What can hang from each mark
Z848: Z12 Z354
Z354: Z862
Z150: Z432
Z12: Z432 Z451
Z451: Z150
Z741: Z862
Z710: Z451
Z432: Z12 Z150
Z862: Z12 Z741

Known rows, with every way that one mark hangs from another
{Z710 {Z451 {Z150 {Z432 Z12}}}}: [ 0.50 -1.49 -2.03 -0.14 -6.11 -0.58  0.82  0.90  0.21 -0.41  2.10 -0.32
  0.60 -0.67  1.53  0.62  0.49  0.29  2.54  0.57]
{Z354 Z862}: [-0.48 -1.76 -0.27  0.49 -1.18  0.03 -0.97  0.07 -0.41  0.75 -0.71  0.19
  0.94  1.00 -0.45 -0.86 -0.29 -0.47 -1.68 -0.64]
{Z741 {Z862 {Z12 {Z451 Z150}}}}: [ 0.42  3.64  2.14 -1.50  2.48  0.35 -1.04 -0.37  1.74 -0.91 -0.37  1.67
 -0.99 -0.83  0.28  1.78 -0.06  0.66  0.28 -0.81]
{Z12 {Z432 Z150} Z451}: [ 1.14  1.23  0.72  1.48  1.30 -0.71  0.76  0.85 -5.12 -1.05 -1.10 -1.22
  0.32 -0.36  1.45 -0.65 -0.45  1.86 -1.77  1.40]
{Z862 {Z12 Z432 {Z451 Z150}} Z741}: [ 0.51  0.25  0.61 -0.72  0.61 -0.64 -1.32  0.60 -2.55 -0.56 -0.68 -0.30
  0.62 -1.73  1.94  0.71 -0.72  1.73 -2.43  0.03]
{Z354 {Z862 Z12 Z741}}: [-1.00 -2.17 -0.04 -0.74  1.18 -0.23 -1.95 -0.42 -0.31  0.76 -0.98 -0.07
  1.19 -0.15  0.06  0.43 -1.01  0.14 -3.44 -1.31]
{Z451 {Z150 {Z432 Z12}}}: [ 0.79 -2.16 -1.65  0.54 -2.21 -0.72  0.70  1.58  1.32 -0.93  1.43  1.14
 -0.12 -0.74  1.59  0.22  0.45  0.75  1.48  0.61]
{Z862 Z12 Z741}: [-0.73 -0.53  0.36 -1.54  2.95 -0.33 -1.24 -0.60 -0.02  0.01 -0.36 -0.38
  0.34 -1.44  0.65  1.69 -0.79  0.79 -2.20 -0.78]
{Z150 {Z432 {Z12 Z451}}}: [ 0.50  0.62 -0.79  0.77  1.10 -1.05  1.78  0.59  0.89 -0.80  0.54  0.73
  0.10 -0.97  1.22  1.09  0.07  1.83  0.38  0.98]
{Z862 {Z12 Z432} Z741}: [ 1.02 -2.44  0.16 -0.87  2.56 -0.47 -0.92  0.22 -2.47 -0.27 -0.86 -1.27
  0.64 -1.40  1.55  1.21 -1.24  1.33 -2.60 -0.42]
{Z848 Z12 Z354}: [ 0.41 -1.23  1.04  2.69 -1.66 -1.22 -0.31 -0.43 -3.90 -0.98 -0.85 -1.40
  0.49 -0.37  0.74 -1.06  0.54 -0.63 -0.11  0.66]
{Z710 {Z451 {Z150 Z432}}}: [-0.09 -1.26 -1.76  0.00 -5.95 -0.30  0.69  0.23  0.08 -0.09  2.44 -0.46
  0.47 -0.37  1.05  0.45  0.76 -0.41  2.23  0.41]
{Z354 {Z862 {Z12 {Z432 Z150}} Z741}}: [ 0.10 -3.72 -0.24  0.11  1.95 -0.51 -1.51  0.35 -3.29  0.08 -1.51 -1.24
  1.36 -0.24  1.00  0.09 -1.35  0.91 -4.29 -0.68]
{Z848 Z12 {Z354 Z862}}: [-0.01 -2.79  0.74  3.11 -2.60 -1.19 -1.13 -0.42 -4.23 -0.46 -1.34 -1.21
  1.27  0.39  0.39 -1.74  0.22 -0.97 -1.48  0.16]
{Z354 {Z862 {Z12 Z432 {Z451 Z150}} Z741}}: [-0.03 -1.55  0.12 -0.11 -0.60 -0.45 -2.05  0.50 -2.40  0.33 -1.23 -0.07
  1.45 -0.34  1.13 -0.31 -0.92  0.92 -3.63 -0.64]
{Z150 {Z432 Z12}}: [ 0.95 -1.82 -1.42  0.70  0.89 -0.90  1.83  0.76  1.28 -0.74  0.78  0.33
  0.04 -0.74  1.25  1.15 -0.09  1.34  0.69  0.65]
{Z862 {Z12 Z451}}: [-0.34  2.61  1.44 -1.29  3.55 -0.64 -0.57 -0.39 -0.31 -0.60 -0.78  0.14
  0.34 -1.03 -0.08  1.44 -0.72  1.33 -0.94 -0.70]
{Z12 Z451}: [-0.62  3.79  1.00  0.21  0.10 -0.22  0.01 -0.28 -0.56 -0.07 -0.33  0.52
  0.11 -0.23 -0.02 -0.10  0.22  0.80 -0.49  0.46]
{Z432 Z12 Z150}: [ 0.86 -0.75 -0.79  0.28  2.11 -0.93  0.52  1.52 -1.81 -1.45 -0.86 -0.46
  0.04 -0.88  1.21  0.24 -0.67  1.85 -0.43  0.89]
{Z848 {Z12 Z432}}: [ 2.77 -1.75  1.14  1.73 -0.83 -0.38  0.71  0.98 -5.18 -0.38 -0.92 -1.46
  0.41  0.08  1.71 -1.03 -0.27  0.00 -0.12  0.54]

Rows
[ 0.71  2.05 -0.33 -0.14 -1.87 -0.73 -0.17  1.73 -0.06 -0.85 -0.57  1.29
  0.18 -1.00  1.22 -0.19 -0.01  1.73  0.75  0.76]	{Z432 {Z12 {Z451 Z150}}}
[ 0.28  2.29  0.04  0.40  2.20 -1.10  0.63  1.30 -2.21 -1.51 -1.12  0.02
  0.15 -1.14  1.23  0.19 -0.49  2.46 -0.85  1.23]	{Z432 {Z12 Z451} Z150}
[-0.65  2.32  0.07  0.77 -1.54 -0.52  0.41  0.36  0.42 -0.55  1.17  1.28
 -0.10 -0.55  0.82 -0.04  0.89  0.67  0.42  0.80]	{Z12 {Z451 {Z150 Z432}}}
[-1.24  1.40  0.34 -0.94  1.76 -0.75 -0.86 -0.35  0.27 -0.46  0.60  0.66
  0.24 -1.82  1.29  1.67 -0.11  1.30 -1.93 -0.15]	{Z862 {Z12 {Z451 {Z150 Z432}}} Z741}
[-0.05  1.25  1.57  2.87 -3.47 -1.38 -0.71 -0.02 -4.19 -1.29 -0.62 -0.42
  0.49 -0.63  1.12 -1.52  1.04 -0.25  0.06  1.11]	{Z848 {Z12 {Z451 Z150}} Z354}
[-0.34 -1.41  0.44  0.20  2.04 -0.68 -1.44  0.21 -3.63  0.03 -1.69 -0.95
  1.42 -0.41  0.98  0.04 -1.25  1.37 -4.60 -0.35]	{Z354 {Z862 {Z12 {Z432 Z150} Z451} Z741}}
[ 1.95 -0.10  1.51 -0.81  4.57  0.21 -0.29  0.07 -0.87 -1.30 -1.01 -0.25
 -0.79 -0.69  0.99  1.67 -0.90  1.08 -0.70 -0.50]	{Z741 {Z862 {Z12 {Z432 Z150}}}}
[ 1.72  2.10  1.95 -0.94  2.08  0.22 -0.78  0.30 -0.02 -1.08 -0.79  0.94
 -0.71 -0.85  1.09  1.38 -0.42  1.13 -0.03 -0.44]	{Z741 {Z862 {Z12 Z432 {Z451 Z150}}}}
[-1.53 -0.70 -0.06 -0.18  0.32 -0.60 -1.56 -0.18  0.02  0.33 -0.07  0.70
  1.14 -0.50  0.66  0.58 -0.40  0.62 -3.15 -0.71]	{Z354 {Z862 {Z12 {Z451 {Z150 Z432}}} Z741}}
[ 0.49  2.14  1.49  1.66 -1.66 -0.65  0.70  0.42 -2.42 -0.62  0.56  0.45
  0.03 -0.36  1.46 -0.49  0.86  0.01  0.63  0.79]	{Z848 {Z12 {Z451 {Z150 Z432}}}}
[-0.17 -2.41  0.29  1.65 -0.22 -1.44 -1.61 -0.30 -3.15 -0.81 -1.92 -1.21
  1.54 -0.32  0.11 -0.54 -0.70  0.76 -2.58 -0.23]	{Z848 {Z354 {Z862 {Z12 Z432 Z451}}}}
[ 2.24  0.89  1.66  1.89 -2.53 -0.57  0.22  1.36 -5.36 -0.68 -0.65 -0.55
  0.39 -0.20  2.08 -1.49  0.28  0.42  0.05  1.06]	{Z848 {Z12 Z432 {Z451 Z150}}}
[-1.48  0.36  0.62 -0.65  1.28 -0.38 -1.94 -0.53 -0.78  0.72 -1.23  0.23
  1.29 -0.29  0.10  0.39 -0.84  0.66 -3.76 -0.95]	{Z354 {Z862 {Z12 Z451} Z741}}
[-0.36  1.53  0.76 -0.93  2.26 -0.86 -0.37  0.04  0.35 -1.02  0.40  0.72
  0.16 -1.23  0.62  1.46 -0.21  1.25 -0.19 -0.41]	{Z862 {Z12 {Z451 {Z150 Z432}}}}
[ 0.36  2.80  1.68 -0.98  3.01  0.12 -0.20 -0.48  2.32 -1.04  0.35  1.73
 -1.03 -0.93  0.60  2.22  0.11  0.79  0.43 -0.60]	{Z741 {Z862 {Z12 {Z451 {Z150 Z432}}}}}
[-0.14  1.69  1.87  2.90 -1.56 -1.43 -0.26 -0.61 -4.32 -1.13 -1.07 -0.99
  0.57 -0.58  0.68 -1.18  0.70  0.01 -0.55  1.02]	{Z848 {Z12 Z451} Z354}
[ 1.60  2.36  2.22 -0.93  3.58  0.24 -0.41 -0.12 -0.25 -0.95 -1.20  0.53
 -0.69 -0.77  0.75  1.73 -0.64  1.30 -0.56 -0.57]	{Z741 {Z862 {Z12 Z432 Z451}}}
[-0.45 -4.45 -0.44  1.50 -0.76 -1.24 -2.01 -0.46 -2.88 -0.39 -1.60 -1.43
  1.58 -0.55  0.58 -0.41 -0.72  0.42 -3.47 -0.30]	{Z848 {Z354 {Z862 {Z12 Z432} Z741}}}
[ 0.26  3.94  2.37 -1.52  3.93  0.33 -0.76 -0.81  1.67 -0.72 -0.77  1.23
 -0.87 -0.80  0.02  2.18 -0.34  0.88 -0.22 -0.83]	{Z741 {Z862 {Z12 Z451}}}
[ 1.49  2.35  2.17 -0.68  4.70  0.06 -0.22 -0.06 -1.21 -1.30 -1.24  0.12
 -0.76 -0.84  0.99  1.71 -0.71  1.57 -1.02 -0.24]	{Z741 {Z862 {Z12 {Z432 Z150} Z451}}}
[ 0.23  0.53  0.81 -0.32  4.03 -0.89 -0.60  0.04 -4.10 -0.87 -1.23 -1.34
  0.60 -1.74  1.76  1.14 -1.13  2.32 -3.69  0.31]	{Z862 {Z12 {Z432 Z150} Z451} Z741}
